Every row comes from one small tree of marks. Brackets hold a mark, then the marks that hang from it, in alphabetical order. Every link used is in the known rows. Which tree was each row made from?
Known rows:
(teged sapo): [ 1.0 -4.6 -6.2 -5.9  8.5  4.0 -0.2  5.8 -6.5  5.5  2.0 -3.5 -5.6  9.0
 14.6 -1.8 -6.0 -3.4  9.1  2.9 18.7 -9.4  0.8]
(gakof teged): [-19.4  -2.0  -0.3   0.1   1.3  -1.8   4.9   1.5  -9.0  -0.5   0.8   9.8
   6.3   1.4   3.8   0.0 -14.7   2.0   0.7  -6.0  -3.3  -2.8   2.7]
(botek (rarat begeg (teged gakof))): [-21.0  -1.0   5.5 -19.7  -6.2  13.6   4.6  16.5  -7.0 -12.1  12.6  -3.0
 -29.7   5.4  14.7 -11.8  48.4  11.0  10.3   0.6 -11.8  -4.0  -0.6]
(teged gakof sapo): [ -0.7 -18.3  -4.7  -9.6   2.7   0.7  -1.9   3.8 -13.0   8.6   6.6  -3.2
 -11.9   3.8  17.1  -4.5 -31.4  -5.9  19.7   3.8  19.0  -4.9  10.4]
(botek (rarat (begeg funu) (teged gakof sapo))): [-16.8  -4.7   2.8 -34.6   8.2  17.6   8.1  19.3 -12.9   2.6  12.3  -3.6
 -41.4  12.1  48.9 -11.8  49.9  11.2  34.9   2.7   1.9 -20.5   0.1]
(gakof gilo): [-23.1   2.5  -1.8  -6.9   0.2 -17.6  -1.4  -2.9  -0.3   5.8  -5.4 -10.1
  -5.4   7.8  15.0   0.6  -2.2   2.6  -3.8  -4.3  -6.0   4.2   2.1]
(sapo (pepaz (temi devul)) teged): [  7.6 -13.2   0.0 -12.7  -0.4 -33.0  11.5   0.4   0.2   1.6  13.0  21.2
  14.6  30.9   0.8   2.1 -15.7   4.5  -3.2  24.6 -68.8  -9.5 -11.7]
(begeg funu (rarat (teged sapo))): [ -4.0   4.8   1.1 -24.8  20.7  -1.6   9.3  11.1  -0.9   4.0   4.3 -12.7
 -14.1  20.6  43.7  -0.5   3.1   9.7  33.6 -12.0  21.2 -24.5  -2.1]
(botek (rarat (begeg funu))): [ -5.9   8.7   2.5 -10.0   9.4  23.9   4.3   2.8  -0.8   1.6   6.4   2.3
 -21.3   0.8  32.9  -2.6  61.7  13.8  13.7   5.7 -20.5  -5.4  -5.1]
(temi pepaz): [  6.7   2.7  -3.8 -18.6   3.4   5.2   1.9  -4.5   0.2  12.2   0.8   4.9
  -8.1  -6.1  -0.1  -5.2 -17.8   1.0   1.9  -9.3 -10.8  -5.1 -11.2]
(gakof gilo (teged (sapo (pepaz temi)))): [-46.6 -10.3  -3.7  -9.9   7.3 -24.4   8.9   7.7 -12.6  16.5  -2.6   2.5
  12.4  36.0  38.3   0.4 -20.5   1.6   2.8  -4.6 -32.2 -15.5   3.0]
(sapo (pepaz (temi devul)) (teged (gakof gilo))): [-16.5 -24.7  -0.8 -24.8  -8.4 -55.7   9.1  -4.5  -4.7  12.3  12.0  12.0
   8.3  36.0  18.3  -2.1 -35.7   4.4   1.7  19.3 -73.4   0.6   0.0]
(pepaz (temi devul)): [  4.8   5.7   0.9 -19.6   0.5  -2.0   6.5 -14.3  -0.7   8.6   5.3   3.8
   3.2  36.7   2.9   0.5  -7.4   1.6 -16.0  14.7 -31.8  -4.9  -3.7]
(rarat (begeg funu) botek (teged gakof sapo)): [ -7.4  -6.9  -5.1 -48.4  -5.1  17.1   5.9  40.0  -8.3  11.6  12.1   9.1
 -39.0  12.8  41.8  -5.6  15.3  12.6  43.9   5.9   4.9 -18.6   2.3]
(botek (rarat (teged gakof (sapo pepaz)))): [-23.0 -16.1   5.8 -12.6  11.4 -12.4   3.1  18.7 -10.8   8.5  11.3  -8.1
 -18.5   5.8  27.3 -13.0  34.1   2.3  24.0   5.7 -21.2 -18.7   0.5]
(rarat begeg botek (teged (gakof gilo) sapo)): [-37.9  -5.1  -9.7 -49.6 -14.4  -2.0   1.6  39.6 -11.9   8.6  10.0  -2.0
 -35.6  22.6  36.5  -7.6  -0.5  10.1  22.4   1.9  -2.1  -8.2   4.2]
(devul temi): [  3.6  -4.2  -3.5 -15.9  -7.1   6.0  -4.3   0.5  -1.8   6.2  -7.4   4.2
  10.7  13.6  -1.8  -1.2 -16.7  -3.4 -10.3   0.7   0.9   5.6   0.8]
(begeg funu rarat): [ 5.1  4.9  2.0 -8.2 17.4 -0.9  4.6 -8.2  5.2  4.4  3.9 -5.1  2.6  1.2
 29.9  4.2 -1.7  9.8 19.5 -9.9  3.6 -8.6  0.5]
(teged (gakof gilo) (sapo pepaz)): [-31.0 -28.1  -3.6 -12.6   0.0 -34.0  -2.2   5.8  -8.5  17.8   5.1  -4.7
  -7.1   0.9  28.9  -5.4 -26.8  -2.7  19.8  -1.3 -19.8  -4.2  10.2]
(gakof gilo (teged (sapo pepaz))): [-49.9 -13.8  -7.0  -6.6   6.8 -35.5   3.2   7.5 -11.3  15.6   1.8   3.3
   4.5  11.4  32.4  -0.2 -17.1   2.0  13.3 -10.2 -23.4 -13.9   2.3]
(botek (rarat (teged gakof))): [-17.2  -1.4   9.4 -14.5   4.6  -2.3   3.6   7.9  -6.1   0.2   7.4 -12.0
 -18.3   6.6  13.1 -11.6  37.5   4.0   7.9   1.1  -9.6  -8.3   2.9]
(rarat (begeg funu) botek): [  2.4   8.3  -4.6 -27.8  -4.6  20.8   2.7  22.9   3.4   6.8   7.7  16.8
 -17.1  -3.0  26.0   3.5  29.2  14.5  20.1   9.4 -19.8  -2.1  -2.6]
(sapo pepaz teged): [  0.6 -19.7  -1.6   6.2  -1.9 -28.6   6.1  13.2   2.1  -6.1   8.4  17.7
  12.1  -2.8  -1.1   2.1  -9.2   3.4  12.9   8.2 -38.0  -1.5  -7.0]

Which tree is each row?
[ -6.2  15.9   3.5 -32.3  13.3   1.2   7.2  22.4  12.2   7.6   7.2  -3.4
  -8.9   9.6  31.6   1.7  18.7  16.3  27.3  -4.9  -3.7 -12.0  -2.9]
(begeg funu (rarat botek teged))
[-46.0  -1.0   3.7 -27.7 -10.3  -5.7   3.8  13.1  -7.2  -5.4   5.2 -12.8
 -30.4  12.6  30.1 -11.5  43.8  13.1   6.9  -4.3 -22.8   0.2   1.2]
(botek (rarat begeg (teged (gakof gilo))))
[ -8.0  -0.9   1.5 -42.9 -13.2  13.7   6.4  34.8  -3.2   3.7  10.9  11.8
 -35.0   1.7  28.5  -5.5  23.1  15.9  30.6   3.0 -12.6  -7.2   0.5]
(rarat (begeg funu) botek (teged gakof))
[-43.3  -7.3  -6.0 -26.2   9.6 -36.4   9.2  -6.5 -12.3  23.9   6.8   6.5
   6.4  47.4  35.1   1.3 -22.7   3.1  -2.5   7.2 -61.5 -16.9  -1.2]
(gakof gilo (teged (sapo (pepaz (temi devul)))))
[-24.5 -15.8  -5.7 -19.8   2.8 -20.8  -3.1   0.6 -11.7  13.7   1.2 -11.3
 -14.2  13.1  28.7  -5.1 -31.2  -2.2  14.6  -3.0   9.3  -2.4  10.6]
(teged (gakof gilo) sapo)
[-12.8  -4.8  -3.9 -37.7  -1.0   5.7   9.4  46.2   3.3  13.7  12.3  15.2
 -26.6   5.5  39.9  -1.6  34.1  15.4  42.0   9.6 -28.5 -21.8  -9.7]
(rarat (begeg funu) botek (teged (sapo pepaz)))
[-13.5 -16.7  -1.9 -42.9  -5.4   3.5   6.7  43.7  -4.5  15.3  17.0  16.3
 -32.0   0.5  42.6  -6.1  15.3  12.8  50.7   9.2 -28.2 -19.8  -1.4]
(rarat (begeg funu) botek (teged gakof (sapo pepaz)))
[ -9.0  -1.8  -3.4 -17.9  15.8  -2.2   6.5  12.6  -0.5  -2.9   5.1 -16.3
  -6.6  23.2  22.7  -0.8  -8.3   4.4  20.3 -10.0  22.0 -18.0  -1.0]
(begeg (rarat (teged sapo)))
[-26.0 -22.6  -1.7 -15.7  -0.4 -28.9   2.4   4.5 -10.6  18.8   1.4  -5.9
  -1.5  26.6  35.7  -4.1 -30.5  -3.5  11.9   4.1 -31.3  -7.3   9.6]
(teged (gakof gilo) (sapo (pepaz temi)))
[-22.7 -20.0  -2.7 -31.9   1.4 -38.3   3.3  -8.8  -9.3  27.5   9.7  -0.4
  -6.1  37.4  33.6  -5.5 -35.4  -1.2   5.2  14.7 -52.4 -11.1   4.6]
(teged (gakof gilo) (sapo (pepaz (temi devul))))
[ -8.1   5.7  -5.6 -43.0  -0.9  21.6   8.2  42.0  -1.8   7.7   9.8   9.9
 -36.5  16.5  39.1  -1.4  34.3  14.4  34.8   7.2   2.0 -20.0  -6.0]
(rarat (begeg funu) botek (teged sapo))
[-52.2 -17.0   1.3 -27.1  -1.9 -16.3   3.4  23.6  -9.4   4.7  11.3  -8.8
 -31.6  12.5  44.9 -11.6  36.0  10.5  21.2  -0.2 -34.0 -13.3   0.2]
(botek (rarat begeg (teged (gakof gilo) (sapo pepaz))))
[-21.2 -16.1   5.3 -27.7   6.7   3.2   8.0  24.9  -9.7   6.9  15.3   1.7
 -33.0   2.6  49.5  -9.8  49.9  13.3  40.9   4.0 -30.7 -24.4  -2.3]
(botek (rarat (begeg funu) (teged gakof (sapo pepaz))))
[-11.0 -13.7  -1.8 -38.9  16.2 -17.9   5.6  30.0   2.4  21.7  17.5   2.9
 -12.8   2.5  51.1  -3.4  -9.4  10.7  52.5   0.2 -15.3 -19.9   3.4]
(begeg funu (rarat botek (teged gakof (sapo pepaz))))
[ -5.6 -29.4  -3.3  -6.7   1.8 -13.7  -1.3   9.7  -6.7  13.7  10.5   3.8
  -4.6  -7.3  17.3  -5.3 -25.5  -4.8  25.4   3.8 -15.8 -10.1   6.7]
(teged gakof (sapo pepaz))
[-18.1 -21.7  -4.5  -8.9  -8.0 -35.6   2.1   4.8  -8.4  -1.7   4.0   2.1
  -0.6  11.3  11.3  -0.9 -34.5   2.3   9.8   1.0  -8.3   7.7   7.7]
(sapo (teged (gakof gilo)))
[ -8.4   1.5  -2.0 -34.1  20.6 -11.7   7.8  31.3   9.7  17.7  14.6   0.6
  -7.0   8.7  48.8   0.2  10.9  14.1  43.0   0.8 -17.4 -25.9  -5.1]
(begeg funu (rarat botek (teged (sapo pepaz))))
[-22.7  -3.6   4.1 -19.5   4.1  15.2  11.5  28.2  -6.0  -2.2   8.2   0.1
 -13.3  36.4  34.1  -8.5  65.9  10.0   7.6  11.0 -42.8 -22.9  -9.0]
(botek (rarat begeg (teged (sapo (pepaz temi)))))
[ -9.6  -6.5   3.4 -13.4   2.7  -7.9  10.0  22.3  -3.5   4.6   0.6  -2.6
   0.5  37.0  20.0  -4.3   4.7  -0.1   8.7   3.1 -24.4 -21.2  -6.2]
(rarat (teged (sapo (pepaz temi))))
[ -7.8  12.7  -1.2 -37.4  -8.4  18.4   8.6  34.5   4.4   1.2   6.5  11.4
 -27.7   6.1  25.1   0.3  40.9  18.1  23.7   4.7 -16.1 -11.2  -7.0]
(rarat (begeg funu) botek teged)
[-22.5 -13.7  -3.0  -4.3   7.2  -3.6   9.8   9.9 -14.0  11.0   3.4  11.2
  16.4  27.8  24.8   0.2 -21.1  -2.4  10.0   0.8 -31.3 -16.2   0.3]
(gakof (teged (sapo (pepaz temi))))
[-12.1  13.5  -0.8 -26.0   6.5   0.0   3.4  23.6  10.1  -0.5   9.1  -5.4
  -1.9  12.3  15.2   1.3   7.0  11.8  11.6  -3.0  -3.2  -5.6  -3.6]
(begeg (rarat botek teged))
[-18.1   2.8   8.5 -27.9  10.4  13.2  14.8  24.8  -4.4   4.0   9.2   2.3
 -23.1  32.6  54.2  -4.6  64.4  15.4  21.8   9.7 -42.5 -27.4 -11.5]
(botek (rarat (begeg funu) (teged (sapo (pepaz temi)))))
[-10.6   6.7  -7.1 -32.8  13.5   3.6   4.4  29.1   3.8   5.8  10.8  -7.9
  -8.3  22.8  29.0  -2.0   0.8   7.6  21.7  -0.3  13.1 -13.9  -1.2]
(begeg (rarat botek (teged sapo)))
